What can hang from each mark:
J_899: J_374
J_645: J_569
J_569: J_456 J_583 J_645
J_583: J_270 J_374 J_569 J_879
J_913: J_456 J_645
J_669: J_583
J_270: J_583 J_899
J_879: J_583
J_456: J_569 J_879
J_238: J_270 J_936

Each row was made from one small tree. The marks that hang from a mark follow it in brackets, in the order of their numbers. Every link used is in the known rows. Write each row's tree.
Known rows:
J_669{J_583{J_270 J_569{J_456 J_645} J_879}}: 0.70 1.19 1.22 -0.31 -1.02 2.23 0.01 2.24 0.60 -1.50 2.53 3.04 1.46
 -0.97 1.00 0.55 2.05 -2.03 4.13 -1.80 -0.05 0.13 -3.51 -1.84 -0.16
 -4.20 -0.58
J_669{J_583{J_270 J_374 J_569 J_879}}: -0.85 1.28 1.32 -0.95 2.20 3.42 0.24 2.13 0.91 -2.94 1.25 1.23 2.30
 -0.88 0.05 -0.57 -1.40 -4.76 3.68 0.14 -2.37 -0.31 -0.73 -1.79 2.28
 -1.52 -0.25
J_879{J_583{J_374 J_569}}: -1.85 0.06 1.15 0.79 1.51 2.41 -0.54 -0.54 -0.72 -1.82 0.80 -1.11 0.42
 -1.70 -1.86 -0.65 -4.24 -0.41 0.33 -0.02 -3.36 0.48 3.86 -1.60 0.76
 2.86 -0.30
J_270{J_583{J_374 J_879} J_899}: 2.25 -2.28 1.86 1.26 1.23 2.77 4.42 2.58 2.50 0.21 1.66 0.34 2.46 -0.73
 1.79 4.16 -4.99 -0.23 1.98 5.42 -1.36 1.80 5.06 1.74 3.41 -1.15 3.62
J_456{J_569 J_879}: 0.13 -1.22 0.40 -1.70 -4.38 0.75 -2.34 -2.04 -1.45 -1.74 0.60 -3.02
 -1.06 -0.86 0.25 2.90 -0.73 1.98 0.96 3.56 0.56 -2.29 4.77 0.44 -0.57
 -2.33 1.47
J_583{J_569{J_456} J_879}: -0.27 0.58 0.37 1.12 -0.46 2.86 1.46 0.75 -2.14 -0.22 0.72 4.94 -0.21
 -2.11 -0.82 0.28 -3.30 -2.12 1.53 0.73 0.98 -3.47 0.40 -3.57 0.24 -5.73
 -2.47
J_645{J_569{J_456{J_879} J_583{J_374}}}: -1.04 -0.39 1.04 -0.44 -2.14 -0.59 0.15 -0.78 -4.09 -5.70 1.07 0.30
 -2.28 -1.61 -2.76 3.00 -2.62 -0.76 -0.75 1.03 1.84 2.12 -0.34 1.58 1.42
 -3.31 -2.06
J_669{J_583{J_270 J_569{J_645} J_879}}: 0.56 -0.19 1.44 -0.72 0.21 2.46 0.61 2.02 0.83 -1.04 2.14 0.99 1.75
 -1.25 1.74 0.10 0.98 -2.72 4.15 -1.04 -1.66 0.07 -1.17 -1.31 -0.13
 -1.50 -0.29
J_879{J_583{J_270{J_899} J_374 J_569{J_645}}}: 0.46 0.18 2.89 0.47 0.58 1.44 0.01 1.27 2.15 -0.48 2.36 -0.05 1.33 0.49
 1.14 1.01 -0.17 1.57 1.25 0.13 -1.64 3.07 1.27 1.75 1.66 4.62 1.31
J_583{J_270 J_569{J_456}}: -0.55 0.75 0.04 0.05 -0.31 3.20 -0.53 0.82 -3.30 0.31 0.97 5.72 -1.55
 0.18 -1.31 1.54 -1.44 0.20 2.66 -1.29 2.53 -1.51 -1.27 -3.24 0.73 -4.29
 -2.98
J_569{J_583{J_879} J_645}: 0.55 -5.14 -0.80 -1.05 -1.42 -0.17 3.33 0.82 -1.29 -0.56 3.14 0.46 1.06
 -1.97 2.22 2.87 -2.95 -0.24 0.93 -0.14 -1.94 1.47 0.49 1.45 -1.11 -1.97
 -1.13
J_270{J_583{J_879} J_899{J_374}}: 1.24 -2.54 0.06 2.02 -0.46 3.20 2.97 3.14 1.10 1.03 0.99 1.33 1.86 -0.03
 4.22 4.18 -6.18 1.50 1.28 6.15 -0.75 0.97 3.53 0.54 1.68 -1.90 2.34
J_669{J_583{J_270 J_374 J_569{J_456{J_879}}}}: -0.89 2.68 1.57 -0.71 0.26 2.73 -1.88 1.71 -0.02 -3.83 1.79 0.76 0.83
 0.22 -1.21 0.05 0.51 -2.36 2.53 -0.25 0.70 0.92 -2.59 -0.42 1.90 -4.21
 0.06
J_913{J_645{J_569}}: 0.58 -4.30 -1.27 0.13 -2.01 2.44 1.83 -2.92 -4.34 0.16 -0.47 -1.28 -1.61
 -2.85 -2.76 1.00 -4.99 0.52 1.12 0.98 0.39 1.32 4.30 -0.90 -1.12 -2.10
 -1.48
J_238{J_270{J_583} J_936}: 2.42 -2.75 0.50 0.46 1.86 3.87 0.79 1.82 -2.67 3.16 0.96 -1.28 -1.18
 -2.21 -3.64 5.51 0.88 3.41 1.50 0.58 -0.33 0.83 4.16 -1.48 3.43 3.45
 2.40
J_456{J_569{J_583{J_374} J_645} J_879}: 1.03 -2.66 1.59 -2.21 -5.40 -2.29 0.26 -0.47 0.82 -4.13 3.46 -4.84 1.22
 -0.54 1.47 3.04 0.88 1.54 -0.02 2.11 -0.85 2.18 0.55 4.78 -1.15 0.30
 2.27
J_456{J_569{J_583{J_270{J_899} J_374}} J_879}: 0.76 -1.45 1.92 -1.95 -2.76 -0.63 -0.94 1.19 1.10 -3.63 2.53 -0.71 0.75
 1.63 3.18 5.58 0.03 0.88 1.00 3.47 0.79 2.18 1.62 5.10 2.80 1.02 2.26
J_913{J_456 J_645{J_569}}: -0.83 -5.11 -2.38 0.51 -1.52 0.53 -0.02 -3.53 -2.82 0.95 -0.16 0.71
 -1.27 -2.87 -2.13 0.24 -7.17 0.82 -0.24 0.31 -0.20 2.20 3.81 -1.17
 -0.83 -2.75 -0.65
J_456{J_569 J_879{J_583{J_270 J_374}}}: -0.59 0.64 0.89 -3.53 -2.87 -1.14 -5.77 -1.05 2.23 -3.73 1.09 -3.38 0.31
 0.60 0.38 2.36 0.90 1.43 0.96 1.80 -1.10 0.03 3.84 1.59 1.30 1.23 3.09
J_238{J_270{J_583{J_569 J_879}} J_936}: 3.01 -1.12 2.10 1.17 3.11 3.54 2.16 3.54 -0.62 2.67 0.81 1.08 0.06 -3.01
 -2.66 3.56 1.33 -0.28 1.62 0.78 -0.32 -1.11 3.27 -1.86 3.92 3.72 1.88
J_583{J_270{J_899} J_569{J_456 J_645} J_879}: 2.27 0.70 2.33 0.68 -1.32 1.89 2.04 2.60 1.08 1.33 2.49 6.17 0.77 0.27
 2.63 2.11 1.28 0.21 2.39 0.87 2.81 -0.67 -2.40 0.25 1.25 -3.67 -0.69
J_645{J_569{J_583}}: -1.27 -3.26 0.54 0.55 -0.87 1.48 1.68 -1.25 -6.19 -3.02 0.31 0.54 -3.06
 -2.40 -1.65 4.07 -4.48 -0.10 1.09 0.07 -0.54 1.84 2.97 -0.68 0.40 0.81
 -3.19
J_669{J_583{J_569}}: -1.07 -0.50 1.18 1.92 0.70 5.10 0.99 0.17 -2.86 -1.35 0.97 -0.53 0.12
 -2.08 -0.73 0.70 -2.57 -1.49 3.15 -0.15 -2.34 0.26 2.34 -2.62 -0.30
 -0.27 -0.97
J_879{J_583{J_270 J_374 J_569{J_456}}}: -1.51 2.02 0.70 -0.45 0.68 1.57 -2.70 0.71 -0.18 -2.01 1.26 2.90 0.06
 0.18 -1.92 0.36 -1.57 -0.01 1.47 -1.77 -0.66 0.85 -0.05 -1.85 1.72 0.03
 -0.97
J_583{J_270{J_899} J_374 J_569 J_879}: 0.40 0.74 2.40 -0.07 2.31 3.18 2.33 2.46 1.39 -0.28 0.94 4.04 1.80 0.37
 1.46 0.97 -2.71 -2.77 1.99 3.05 0.26 -1.34 0.69 0.11 4.02 -0.75 -0.34
J_238{J_270{J_583{J_569{J_645}} J_899{J_374}}}: 2.65 -1.46 3.61 3.68 -2.72 3.13 2.64 2.39 0.46 4.05 2.79 -1.14 0.90 0.52
 1.85 2.60 0.21 3.65 -0.13 3.92 0.74 2.13 0.49 1.98 0.34 3.09 2.29
J_583{J_270 J_569{J_456 J_645}}: 0.62 0.24 0.71 -0.29 -2.34 1.73 0.38 0.78 -2.05 0.73 2.24 4.00 -0.87
 0.12 -0.64 0.88 1.12 1.57 2.50 -1.91 2.43 -0.24 -3.15 -1.74 -1.01 -3.66
 -2.25

Write each row's tree:
0.48 2.50 2.68 0.18 0.10 2.32 0.00 1.90 0.31 -1.29 1.66 3.53 0.12 1.59
 0.14 1.49 -0.39 -0.23 0.65 2.71 3.65 0.15 -1.37 1.67 3.57 -3.66 0.03 => J_583{J_270{J_899} J_374 J_569{J_456{J_879}}}
0.80 -2.75 0.90 -2.50 -4.69 -1.08 0.46 0.26 -0.06 -2.83 3.52 -1.27 1.15
 0.55 1.52 4.06 1.08 2.22 2.62 -0.30 -1.59 2.82 -1.25 2.71 -0.61 1.87
 0.79 => J_456{J_569{J_583{J_270 J_374} J_645}}
-1.96 -0.85 -1.06 -2.32 1.15 1.53 -3.16 -0.59 -0.43 -1.40 0.87 -0.57
 0.12 0.17 -1.03 1.58 -3.20 1.23 1.52 -0.57 -2.54 1.37 3.08 -1.02 1.80
 1.00 0.16 => J_879{J_583{J_270 J_374}}
0.35 -0.75 -0.31 -1.14 -3.86 -0.73 -2.65 -1.16 -0.29 -0.99 2.50 -1.94
 -0.73 -1.04 -0.44 1.56 0.52 3.71 -0.61 -0.07 0.84 1.21 0.94 1.16 -1.62
 -4.36 1.07 => J_569{J_456{J_879{J_583}} J_645}
-1.33 0.56 -0.67 -1.23 -1.50 0.50 -3.33 -1.15 -0.74 -2.59 1.30 -1.08
 -0.47 -0.71 -1.81 1.28 -2.45 1.63 -0.80 1.10 0.38 0.37 2.17 0.12 0.87
 -4.66 0.77 => J_569{J_456{J_879{J_583{J_374}}}}
-1.25 -0.86 -0.17 -0.85 0.68 3.58 0.59 0.13 -0.29 -2.98 1.10 -2.02 2.10
 -2.05 -0.61 0.58 -3.57 -2.48 2.63 1.73 -3.81 -0.03 1.81 -1.68 1.23
 -3.09 0.78 => J_669{J_583{J_374 J_879}}
-1.15 -0.19 -0.50 -2.46 1.35 2.97 -1.00 1.10 0.37 -2.72 1.23 -0.17 2.08
 -0.57 0.21 1.15 -2.05 -2.80 3.75 0.65 -2.70 0.23 0.15 -1.50 2.36 -3.32
 0.50 => J_669{J_583{J_270 J_374 J_879}}
0.49 -0.56 1.81 -0.35 -0.48 1.36 3.52 0.41 0.62 -0.95 1.78 -0.63 2.19
 -2.14 -0.50 -2.23 -2.24 -2.27 0.73 1.59 -1.81 -1.52 -0.19 -0.66 -0.48
 -1.63 -0.63 => J_583{J_374 J_569{J_645} J_879}
-0.50 -5.61 -3.76 -1.13 -1.02 -0.28 -1.28 -2.24 0.10 2.17 1.10 -0.67
 0.55 -1.58 0.04 -0.29 -6.94 0.56 -1.70 1.64 0.63 1.36 4.07 1.17 -0.70
 -6.25 1.46 => J_913{J_456{J_879} J_645}
-0.26 1.27 1.66 1.68 0.72 2.87 -1.91 1.51 -0.36 0.34 1.35 5.03 -0.76
 0.66 0.88 3.28 -1.07 1.90 1.93 -0.64 0.82 1.26 1.90 -0.78 2.29 1.06
 -0.31 => J_879{J_583{J_270{J_899} J_569{J_456}}}
-1.26 2.01 0.94 -1.89 -1.57 -0.39 -4.38 -1.61 -2.09 -4.61 -0.10 0.12
 -2.67 -0.73 -3.20 1.84 -0.19 0.56 0.07 0.42 1.83 0.95 1.10 -0.31 1.99
 -2.53 -0.71 => J_645{J_569{J_456{J_879{J_583{J_270 J_374}}}}}
-1.09 -1.74 0.31 1.04 -2.29 1.16 1.07 -0.99 -6.41 -3.43 0.82 3.02 -3.30
 -2.10 -2.28 4.62 -3.28 0.75 1.13 -0.67 1.18 1.94 0.48 -1.15 0.37 -2.27
 -3.64 => J_645{J_569{J_456 J_583}}
-0.86 -0.22 0.43 -1.56 -0.99 -0.30 0.36 0.68 -3.03 -4.95 1.10 4.58 -1.31
 -1.00 -1.59 3.57 -2.30 -2.15 1.61 -0.48 1.16 1.36 -2.26 -0.47 2.54
 -3.31 -3.04 => J_645{J_569{J_456 J_583{J_270 J_374 J_879}}}
0.89 0.21 1.42 0.53 -3.03 1.00 0.84 -0.12 -1.69 -0.38 2.14 0.34 -0.75
 -1.30 -0.84 -0.14 0.29 1.19 -0.01 0.51 2.56 -0.91 -1.01 0.02 -1.80
 -5.00 -1.00 => J_583{J_569{J_456{J_879} J_645}}
0.10 -0.94 0.46 -0.36 1.42 4.37 -0.23 1.88 0.23 -0.35 1.35 1.97 1.24
 -0.15 3.07 3.95 -1.60 -0.90 4.16 1.85 -1.22 0.74 2.11 -0.41 2.90 -2.23
 1.06 => J_669{J_583{J_270{J_899} J_879}}
-1.12 -0.05 -1.13 -0.76 -1.69 0.78 -3.66 -1.18 -1.66 -1.43 1.01 0.06
 -1.49 -0.92 -1.09 2.25 -2.28 2.30 -0.41 0.60 1.00 -0.16 3.13 -0.53 0.25
 -5.01 0.20 => J_569{J_456{J_879{J_583}}}
2.39 -2.05 3.35 3.99 1.26 4.22 4.84 2.74 -0.20 1.78 1.57 1.74 0.39 -0.73
 1.58 4.24 -3.95 0.71 2.55 3.58 0.06 2.03 5.46 0.80 1.99 1.73 1.91 => J_270{J_583{J_569} J_899}
1.65 -2.69 2.15 -1.06 -4.49 -0.27 1.51 1.09 0.91 -2.09 3.84 -0.48 1.47
 1.23 3.14 5.52 1.15 3.20 2.59 1.30 -0.99 3.90 -0.55 4.30 0.72 3.24 1.95 => J_456{J_569{J_583{J_270{J_899} J_374} J_645}}
-0.87 -1.06 -1.01 -1.90 1.12 3.37 -1.32 0.99 -0.74 -1.17 0.91 1.16 0.86
 -0.89 1.23 2.34 -1.80 -1.99 4.24 0.08 -1.85 -0.38 1.40 -2.30 1.49 -3.61
 -0.13 => J_669{J_583{J_270 J_879}}
0.00 -5.18 -2.77 -0.13 -4.04 0.36 -1.11 -2.81 0.07 1.81 1.31 0.18 0.90
 -1.54 0.23 1.36 -5.47 2.44 0.90 0.87 -1.17 1.17 4.11 -0.33 -1.58 -2.35
 1.99 => J_913{J_456{J_569} J_645}
3.83 -2.18 2.09 1.58 2.60 4.19 2.57 3.58 0.01 3.83 1.15 0.79 0.13 -1.94
 -0.64 6.87 0.98 2.67 1.45 3.20 0.09 0.74 5.05 0.50 5.56 3.78 4.01 => J_238{J_270{J_583{J_879} J_899} J_936}
3.61 -1.48 2.57 1.12 2.81 3.91 2.88 3.67 1.07 2.48 1.46 -0.40 1.26 -1.68
 -1.51 5.76 0.65 1.90 0.95 3.75 -0.58 1.29 3.91 1.24 6.26 4.14 4.49 => J_238{J_270{J_583{J_374 J_879} J_899} J_936}
1.05 -2.47 0.03 -0.72 1.03 1.69 2.96 1.65 1.25 -0.85 1.34 -0.64 2.03
 -1.62 -0.33 2.09 -5.15 -1.59 2.16 3.18 -2.05 0.41 4.02 -0.54 1.63 -2.85
 2.07 => J_270{J_583{J_374 J_879}}
-1.24 -3.53 -1.46 0.07 -0.34 2.46 0.77 2.24 -2.83 -0.29 1.88 3.44 -0.12
 1.83 4.14 5.51 -4.93 2.16 1.02 1.77 0.08 2.93 -0.46 1.54 2.01 -0.11
 -1.60 => J_569{J_583{J_270{J_899{J_374}}}}
0.84 -2.84 -1.38 0.63 -3.27 2.26 1.26 -2.57 -4.54 -0.23 -0.10 0.82 -1.92
 -2.53 -3.41 1.41 -4.13 1.22 1.14 0.21 2.00 1.31 2.04 -1.25 -1.24 -4.93
 -1.81 => J_913{J_645{J_569{J_456}}}
1.15 -2.33 -1.14 -0.31 -3.50 0.98 0.19 -2.51 -3.45 -0.98 -0.09 -0.59
 -1.93 -2.38 -2.96 1.04 -3.14 0.68 -0.01 1.38 3.24 0.95 2.28 0.33 -0.96
 -6.16 -1.00 => J_913{J_645{J_569{J_456{J_879}}}}
1.41 -1.80 1.19 -2.03 -6.05 -0.66 -1.59 -2.00 -0.28 -1.36 1.90 -4.81
 -0.31 -0.95 0.88 2.22 1.80 3.28 0.82 2.92 0.47 -1.01 2.82 1.80 -2.36
 -1.76 2.18 => J_456{J_569{J_645} J_879}
-1.25 -1.18 -1.13 -2.91 0.51 0.30 -4.76 -0.60 -0.29 -0.85 0.60 -1.25
 -1.06 0.09 0.44 2.14 -1.78 1.01 0.25 0.61 0.05 0.01 4.51 0.36 1.26
 -1.54 0.70 => J_456{J_879{J_583{J_270}}}
-0.44 0.35 0.68 0.75 0.61 3.58 0.78 2.81 -0.04 0.82 0.28 5.32 1.10 0.86
 3.92 1.18 -3.61 -1.01 1.47 3.56 0.94 -2.17 -0.44 -1.24 2.33 -1.67 -1.57 => J_583{J_270{J_899{J_374}} J_569 J_879}
1.20 -2.11 1.28 -3.70 -4.79 -2.87 -1.17 0.41 1.42 -3.97 3.55 -3.13 1.22
 0.83 2.18 3.54 2.32 1.30 0.89 1.25 0.10 2.35 -0.94 4.85 -0.19 0.11 2.03 => J_456{J_569{J_583{J_270 J_374} J_645} J_879}
1.01 -5.02 -1.64 -1.47 -0.56 0.26 2.15 -0.09 -2.20 -1.22 0.61 2.20 -0.42
 -1.95 0.15 2.60 -4.44 -2.51 1.68 -0.50 0.48 2.56 1.67 1.12 0.47 -1.91
 -2.06 => J_913{J_645{J_569{J_583{J_270 J_879}}}}
0.34 -4.68 -2.38 -1.18 -4.19 -1.28 -2.51 -2.73 1.30 0.80 1.24 -1.52 0.93
 -1.28 0.86 0.81 -4.38 1.57 -0.69 2.24 0.29 0.76 4.33 1.67 -1.27 -4.00
 3.06 => J_913{J_456{J_569 J_879} J_645}
3.94 -2.31 3.87 2.95 0.16 2.19 6.07 3.58 2.87 1.88 2.62 1.41 2.18 -1.36
 3.27 3.06 -1.89 -0.27 2.40 3.67 -0.26 1.62 3.61 1.93 0.97 0.75 2.85 => J_270{J_583{J_569{J_645} J_879} J_899}
0.65 0.08 1.51 -3.83 -4.64 -2.54 -4.85 -1.04 3.39 -3.26 2.36 -5.10 0.96
 0.51 0.98 1.76 3.32 2.86 0.80 1.21 -1.15 1.27 1.94 3.19 -0.38 1.72 3.71 => J_456{J_569{J_645} J_879{J_583{J_270 J_374}}}
-0.64 0.40 0.79 -0.37 1.93 3.70 -0.15 2.00 -0.27 -1.43 0.92 2.46 1.15
 -1.18 1.13 0.68 -1.17 -4.06 4.29 -0.53 -1.56 -1.00 0.52 -2.66 1.44
 -1.92 -0.99 => J_669{J_583{J_270 J_569 J_879}}
-0.62 2.33 0.94 -1.53 -0.22 1.39 -1.38 1.03 -0.77 -2.21 1.24 2.69 -0.26
 0.71 -1.87 -0.32 -0.60 -1.46 0.72 0.70 2.95 -1.17 -2.23 -0.46 2.01
 -5.21 -1.23 => J_583{J_270 J_374 J_569{J_456{J_879}}}
-0.03 -1.00 1.89 0.49 -1.10 2.18 3.18 -0.57 -1.34 -0.70 1.93 -1.98 0.83
 -1.56 -1.78 -1.56 -2.05 0.14 0.69 0.76 -1.47 0.09 -0.07 -0.39 -1.18
 -0.06 -0.98 => J_583{J_374 J_569{J_645}}
-0.79 -1.65 -0.30 -2.73 -3.94 -3.57 -6.49 -1.66 3.16 -0.92 2.35 -1.53
 0.16 0.04 2.19 2.03 0.81 3.52 -0.07 0.06 -1.00 1.38 2.75 1.62 -0.58
 0.38 3.67 => J_913{J_456{J_569{J_645} J_879{J_583{J_270}}}}
-0.67 -1.18 -1.43 -0.93 -0.26 3.17 -0.41 1.73 -0.57 1.03 0.38 3.91 0.78
 1.26 4.00 3.01 -4.28 1.14 1.37 4.14 0.65 -1.49 0.44 -0.85 2.41 -3.54
 -0.69 => J_583{J_270{J_899{J_374}} J_879}
0.28 -2.37 -0.75 -2.05 -2.83 -0.57 1.15 1.30 -1.43 -2.17 4.17 2.30 0.74
 0.73 0.10 3.43 -0.32 1.96 1.51 -2.13 0.66 4.07 -5.12 2.11 -0.01 -3.73
 -1.38 => J_569{J_456 J_583{J_270 J_374} J_645}
